Every row comes from one small tree of marks. The marks that hang from a mark follow it in brackets, in alphabetical order. Every link used is in the known rows. Which tree was each row made from?
Known rows
mami[durad[molur[nutuf[risu vovoze]]]]: [ 15  -4  -5   0  -2  -1   3  20  -1   4   4  10 -16   2  10  -2  -9  -2
  -3   1   1  -4   0   6   3  -1   4 -10   7  -5   4]
laleb[risu]: [ -1  -4  -1   3   0   2  -9   3   1  -3   5  -2 -12  -3   0   1  -1  -6
  -2  -8   0   1   0  -1  -1  -2   4   0   1   2   1]
risu[bisug kilad laleb[pade[vovoze[nutuf]]]]: [-12  -9 -23  -1  17   1 -23   5  -4   5  33   4  -3  -3   1  -1   1 -10
  -7 -18 -27   9   5 -10   6  -2 -10 -13  15 -12  -2]
molur[durad[mami]]: [  3  -2   1  -8   1  -4  -1  -6  -2 -15   1   5   4   2   7  -7   0  -2
  -3  -9   0   5  -3  -6   1  -1  -5  -6   0   7 -12]
nutuf[molur]: [  2  -3  -5   1  -3  -2   2  -1   3   1   0  -1 -11   2  -5  -1  -7   0
   2  -1   5  -3   0  -1  -3  -1  -7 -16   2   3   1]
pade[vovoze[nutuf[molur[durad[mami[selu]]]]]]: [ -1  -3  -7   0   5   4   2  -6   0  -7   4   2   5  -3   1   0 -10  -9
  -2  -6   7  -4   7  -9  -4   4  -4 -23   9   4  -3]
risu[bisug kilad laleb[pade[vovoze]]]: [ -9  -8 -26  -5  19   4 -23   6  -5   3  32   7 -11  -1   1  -2   0 -10
  -8 -17 -34  12   4  -8   5  -5  -9 -13  17 -12  -2]
pade[vovoze]: [-2  2 -4  1 11 12 -1 -2  0 -1  2 -1  1  1  2  0 -7 -7 -2  2 -1  0  4 -3
 -2  0  4 -2  9 -1  2]
selu[mami[durad]]: [  2  -1   0  -6  -1  -3  -5  32   0  12   2 -17  -4  -2  -1   1   0  -6
   1  -7 -15  -1  -3   8  -1  -2  -3  -5  -3 -14   1]
bisug[risu[laleb]]: [ 5 -4 -6 -2  4  5 -2  2 -3 -4 -5  4  6 -7 -8 -4 -1  0 -1 -7 -6  6  7 -5
  5  1  4 -1 11 -2 -2]
kilad[risu[bisug laleb[pade]]]: [ -7  -8 -15   1   9  17  -8  13  -3   2  27   4 -12  -7   1   3   4  -5
  -4 -16  -3   6   1  -3   8  -6  -7  -5   6   1  -4]
vovoze[nutuf[risu[kilad[bisug]]] pade]: [-10  -3  -9   5   2 -10  -9  11  -1   3  11 -10  -1  -8   2   6   6   5
  -1   2  10  -6  -2  -9   5   2   0 -12  -9   2  -3]
molur[nutuf]: [ -1  -1  -2  -7  -3  -2   1   2   1   2  -2   0   7   1   7  -2  -7   0
  -2  -4   0  -2  -2  -4   1   5 -10  -6  -4  -3   0]
kilad[risu]: [-2  0 -3  2  1 16  0 15 -1 -1 13  1 -8 -5  0  2  1 -1  0 -2  7  0 -2 -1
  5 -2  0  0  0  5 -2]
molur[durad nutuf[risu[bisug]]]: [  6  -3 -15 -14  -2  -4  -7  10  -1  -6   5  -3 -14   0  14  -8 -11  -3
  -5 -17   7   3  -4  -9   6   2 -11 -19  -5  -3  -6]
bisug[risu[kilad laleb[pade[vovoze[nutuf]]]]]: [  1  -9  -8   0  13  10  -9   8  -3  -4   4   3  16  -7  -8  -3  -3  -6
  -5 -14 -18   9   8 -11   7   2   1  -8  15  -6   0]
vovoze[nutuf[risu]]: [ 1 -4  1  5 -6  1 -1  2  1 -3  2 -7 -2 -6 -1  3 -2  0  1  0 21 -7 -1 -4
  3  3  1 -9  0  5  1]
selu[mami[durad[molur[nutuf[risu[laleb]]]]]]: [  8  -7  -1  -5  -3  -2  -2  32   0   2   8 -20 -12  -3   5  -1  -5  -7
  -2  -7 -12  -2  -3   9   1  -2  -7 -14   9  -6   6]
pade[vovoze[nutuf[molur[durad] risu]]]: [  2  -3  -5   4   5   8   0   1   2  -4   2  -9  -7  -1   2  -2 -14  -9
  -1  -5  19  -5   4  -8  -2   3  -2 -22   8   3   1]
pade[vovoze[nutuf[molur risu[kilad laleb]]]]: [ -3  -5 -13   3   6   7  -7   2   1  -1  15  -5 -10  -3  -3  -1 -12 -10
  -1  -3   5  -4   5  -9  -1   2  -5 -24  15   0   2]
pade[vovoze[nutuf]]: [-7  1  1  8  8  8 -2 -3  1  2  3 -5 11 -3  1  2 -5 -7 -2  0 10 -4  5 -6
 -1  5  2 -3  7 -2  2]
nutuf[molur[durad] risu[bisug kilad] vovoze]: [ 13  -5 -35 -17   1  -7 -19  19  -2  -3  21   5 -52   2   3 -11 -13  -3
   1  -7  -4   3  -1 -11   3  -6   0 -40   9  -3  -4]
laleb[pade risu]: [  2 -12   4   3   8  11  -2   4   3  -7  -1  -4  -1  -2   2   4  -2  -8
  -5 -19  -3   5  -1   1  -2  -4   3  -3   1   4   2]
kilad[bisug]: [ -7   1 -11   2   2  14   2  12  -3   2  -6   3   0   0   9   0   1   0
   2   3   9  -2  -4  -1   2   0  -2   2  -7   3   2]
bisug[kilad risu[laleb[pade[vovoze[nutuf]]]]]: [ 11 -10  -3  -1  14  11   3 -15  -3  -4  -8   2  29  -6 -16  -1  -4  -4
  -3 -17  -8  12   4 -14   5   4   9  -7  18   5   1]
risu[kilad[bisug] laleb[pade]]: [ -7 -10 -17  -3  11  11  -7  16  -5   2  13   5   3   0   7  -1   3  -6
  -4 -13 -23   7  -1  -3   4  -2 -12  -9   3  -4   0]
durad[mami[selu] molur[nutuf]]: [  9  -5  -2  -6  -5  -2   7  -9  -2 -27   6  12   2  -3   8   0  -7   0
  -4   7  -8  -1  -1  -1   0   0  -4 -14  17  20   3]
selu[mami[durad[molur[nutuf[vovoze]]]]]: [  9  -3   1  -6  -1  -5  -3  34   2   7   5 -16  -8  -1   7  -2  -5  -5
  -1  -2 -13  -3  -3   9  -1  -1   0 -10   5 -10   6]
molur[durad nutuf]: [  2  -3   0  -9  -2  -8   1   6   1  -1  -3  -4  10   3  15  -8  -7  -3
  -5 -17   1   2  -1  -6   3   6 -14 -12  -9  -6  -7]
durad[mami[selu] molur[nutuf[risu vovoze]]]: [ 18  -6 -10 -13  -4   3   8  -3  -3 -29   6  13 -14  -4  11  -1 -12   0
  -3  11  -1  -3  -1  -2  -1  -2   6 -24  21  23   4]
vovoze[nutuf[molur[durad] risu] pade]: [ -2  -7   0   5  -2 -20   0   1   5   1   5 -16  -6  -6  -1   3  -1   4
  -2  -8  23  -7   1 -10   0   3  -6 -26  -8   5  -7]
mami[durad selu]: [  9  -1 -14  -4   0  -3   4  20  -6  13   0  17  -5  -3  -1   5   0  -5
  -1  -8 -18  -2   7  10  -1   2   3 -11  -3 -17   0]
durad[mami molur]: [  5  -3   7   5  -2   1   2 -14  -1 -27   8   7  -3   1   4  -2   0   1
  -3  12   1   1  -4  -2   2  -5   2   1  19  25   1]
vovoze[nutuf[risu[bisug]]]: [ -3  -3  -9   4  -4  -2 -10   2  -1   0  10  -4 -12  -7  -1   2  -1   0
   1  -2  18  -5  -1  -7   5   2   1  -9   1   2   0]
vovoze[nutuf[molur risu[kilad]]]: [  1  -6  -9   3  -8  -4  -7   7   2  -1  11  -6 -14  -3  -6   0  -7  -1
   2  -1  11  -7  -1  -7   3   2  -7 -25   3   4   2]
laleb[pade[vovoze[nutuf]] risu[kilad]]: [ -5 -11  -2   6  15  14 -13   9   2  -5  12  -5   4  -4   2   4  -5 -15
  -8 -19 -12   4   2  -7   0  -1   2 -10   9  -2   3]

Write each row's tree
[  5  -3   2  -5   2 -13  -4  32   2  10   7 -19  -6  -3   6   1  -1  -2
  -3  -2 -14  -3  -2   7  -1  -1   0 -10   2 -10   3] -> selu[mami[durad[molur[nutuf[vovoze[pade]]]]]]
[  6  -3  -5 -12   0  -5   2  -3  -4 -16   0   9   3  -1   7  -4   0  -3
  -3 -10  -7   5   1  -4   0   0  -4 -13   1   6 -10] -> molur[durad[mami[selu]]]
[  5  -9 -10  -5  10   7  -7   9  -4  -6   2   6   9  -5  -8  -4   0  -2
  -4 -14 -25  12   5  -7   8  -1   0  -7  12  -5  -1] -> bisug[risu[kilad laleb[pade]]]
[  5  -7  -5  -2  13  19   3  -6  -2  -1  13   1  10  -2  -7   2  -3  -6
  -3 -14  -7   9  -2  -8   3  -1   2  -8  13   9   0] -> bisug[kilad[risu[laleb[pade[vovoze]]]]]
[  3 -11  -9  -1  10   6 -13  -5   0  -5   8   1  -6  -2  -4   3  -1  -7
  -5 -22 -10  11  -4  -7   1  -5   5  -5   6   4   2] -> laleb[pade risu[bisug[kilad]]]
[  2  -6  -4   5  -8  -1   1   2   3  -1   2  -7 -11  -4  -5   2  -8   0
   3  -1  25  -9   0  -5   0   3  -4 -22   1   7   3] -> vovoze[nutuf[molur risu]]
[ 7 -2  1  7 -3 -4  2 15 -1  7  5  9 -2  3  8 -1 -5 -2 -4 -2 -4 -3  0  7
  3  1 -3 -3  3 -7  3] -> mami[durad[molur[nutuf]]]
[ 10  -3 -17 -19  -1   1  -7  15  -1  -2   7   4 -18   0   9  -6 -13  -1
  -1   1  -5  -2  -4  -7   3   2   0 -21   3  -3   1] -> molur[nutuf[risu[kilad] vovoze]]
[  4 -14  -3   3  -2  -2   4   3   3  -4   3 -10  -3  -3   0  -1  -7  -5
  -1 -19  20  -4   2  -5   1   3 -12 -30   2   5  -2] -> vovoze[nutuf[molur[durad] risu[laleb[pade]]]]
[ -2  -6   2   4  -6  -9   0  -6   3  -4   3  -2   6  -1  -1  -3  -3  -2
   0  -8  17  -5   0  -9   0   4 -10 -18  -2   6  -7] -> vovoze[nutuf[molur[durad[mami]]]]
[ 13  -5  -7  -6   5   2  -1 -14  -5  -3  -5   5  16  -5 -18  -5  -1   1
   0 -10 -13  13   2 -12   6   2   9  -3  15   4   0] -> bisug[kilad risu[laleb]]
[ 11  -2 -24 -14   8 -10 -11  -3  -3   2  13   2 -29  -4  -3   1  -2   6
   0   3   2   3  -3 -12   2  -5  18 -18   6   5  -3] -> nutuf[risu[bisug[kilad]] vovoze[pade]]
[ 10  -5  -2  -7   0  -4   3  -8   0 -26   9   6 -12  -1  11  -2  -8   4
  -4  13   7  -3  -5  -7   1  -4   4 -15  17  24  -1] -> durad[mami molur[nutuf[risu vovoze[pade]]]]
[ -1  -3 -13   3   6   6  -7   1   1  -2   9  -6 -14  -2   2  -2 -12  -9
  -1  -7  18  -3   4 -11   0   2  -2 -22   9   1  -1] -> pade[vovoze[nutuf[molur[durad] risu[bisug]]]]
[  8  -2  -1   5   2 -12   1  16   0  11   7   9  -4   2  10   1  -2   1
  -5   1  -5  -4   2   4   2   1   3  -6   2  -9   1] -> mami[durad[molur[nutuf[vovoze[pade]]]]]
[-10  -7 -16   4  15  40   5  24  -4   1  11   2  -1  -5  11   4  -1  -8
  -2 -10   8   2  -1  -3   5  -3  -6  -3   3   7   0] -> kilad[bisug risu[laleb[pade[vovoze]]]]
[  9 -10 -18 -19   5   4  -3  14  -1  -2  10   3 -11   0  10  -4 -12  -4
  -4  -9 -10   1  -2  -6   2   1  -5 -26   7  -4   0] -> molur[nutuf[risu[kilad laleb[pade]] vovoze]]
[ -8  -5   5   9   0 -26  -1  -3   6   8   5 -13   9  -4  -1   3   4   4
  -2 -10  15  -6   4  -9  -1   6  -9 -19 -11  -1  -8] -> vovoze[nutuf[molur[durad]] pade]
[-11  -6 -15   3   4 -21 -20   3  -1   6  28  -7 -11 -10  -3   5   9   3
  -4  -6  -1  -2   2 -11   6   0  -4 -15   0  -4  -7] -> vovoze[nutuf[risu[bisug kilad laleb]] pade]
[  9  -4 -14 -20   3 -15  -8  17   0  -2   9  -3 -12   0  16  -8  -8   0
  -6 -12  -5   2  -2 -11   3   3  -4 -27  -6  -7  -9] -> molur[durad nutuf[risu[kilad] vovoze[pade]]]
[ -2 -13   2  10  12  16  -2   2   5  -5   1  -7   2  -3   0   5 -10 -14
  -5 -19   8  -1   4  -5  -4   0   0 -14   8   4   4] -> laleb[pade[vovoze[nutuf[molur]]] risu]
[  8  -2 -18 -14   7  -9 -11  14  -1  -1  14   0 -28  -3   2   0  -1   4
  -1   7  -8  -1  -1  -6   1  -4  13 -20   4  -1  -3] -> nutuf[risu[kilad] vovoze[pade]]
[ 13  -4  -8   1  -3  -6   7  20  -4   5   3  15  -4  -2   7   4  -5  -4
  -4  -4 -15  -3   7  11   0   3  -1 -14   5  -9   6] -> mami[durad[molur[nutuf]] selu]
[ -3  -7  -6   3  -1 -23  -8   6   3   1  14 -14  -8  -5  -2   2   0   3
  -2  -9  10  -5   1 -11   2   3  -8 -30  -7   1  -7] -> vovoze[nutuf[molur[durad] risu[kilad]] pade]
[  2  -8  -6   1  15  15  -1  -7   0  -5   2  -4   8  -2  -2   5  -8  -7
  -4 -12   4   3  -1  -9   2   0   4 -12  10   5   4] -> laleb[pade[vovoze[nutuf[risu[bisug[kilad]]]]]]
[  4 -13 -26  -5   9  12  -4   1  -1  -5  14  -1 -33  -1  -3   0 -14  -7
  -1 -13   5   1   2  -6   0  -7  -8 -32  17   5   2] -> nutuf[molur risu[bisug laleb[pade[vovoze]]]]
[ -7  -7 -17   2  15  23  -8  13  -3   2  28   4 -11  -6   2   3   0  -8
  -5 -15  -3   7   3  -5   6  -6  -5  -6  11   0  -3] -> kilad[risu[bisug laleb[pade[vovoze]]]]
[ 11  -4 -12 -24   0  -7   3   3  -2 -11   0  13   3   0  16  -8 -10  -3
  -4 -11  -7   1   0  -8  -1   5  -5 -24  -1   0 -11] -> molur[durad[mami[selu]] nutuf[vovoze]]
[ -3  -8  -5   3  14  26   4  12  -1  -1  17   0   0  -5   3   4  -2  -8
  -4 -13   0   4   3  -2   3  -4  -4  -6  10   4  -2] -> kilad[risu[laleb[pade[vovoze]]]]
[  6  -9  -3  -3   8  12   4  -5  -2  -1  12   2   9  -2  -8   2   1  -2
  -2 -14  -7   9  -5  -6   5  -1   0  -7   8   9  -1] -> bisug[kilad[risu[laleb[pade]]]]
[  4  -8 -11  -5  15  13  -8   9  -4  -6   3   5  10  -5  -7  -4  -4  -6
  -5 -13 -25  12   7  -9   7  -1   2  -8  17  -6   0] -> bisug[risu[kilad laleb[pade[vovoze]]]]
[  6  -5 -10 -11   6 -18   0  -3   3  -3   5   4 -14   2   3  -5  -4   3
  -1  -3   3  -1   1 -10  -5  -2   1 -28   0   6 -13] -> nutuf[molur[durad[mami]] vovoze[pade]]
[  3  -8  -2   2  11  16   3  -7  -1   1  14  -1  16  -4  -8   3  -1  -6
  -3 -15   0   6  -2 -10   4   2   1  -8  11   9   0] -> bisug[kilad[risu[laleb[pade[vovoze[nutuf]]]]]]
[ -2  -7 -10   1  15  15  -7   6  -1  -5   9  -3   0  -3   2   3  -7  -8
  -5 -11  -3   2   1  -8   3  -2   0 -13   9  -1   3] -> laleb[pade[vovoze[nutuf[risu[bisug kilad]]]]]
[ -4 -10 -10   3   2   8  -5  12  -2  -2   9  -4   1  -6   3   2   0  -4
  -1  -9   6  -2  -1  -6   5   2  -7 -15   2   2   1] -> vovoze[nutuf[risu[kilad[bisug] laleb[pade]]]]
[ -9  -8 -14   4  10  33   6  25  -4   1  10   3   0  -6  10   4   3  -5
  -2 -11   9   2  -3  -1   6  -3  -8  -2  -2   8  -1] -> kilad[bisug risu[laleb[pade]]]
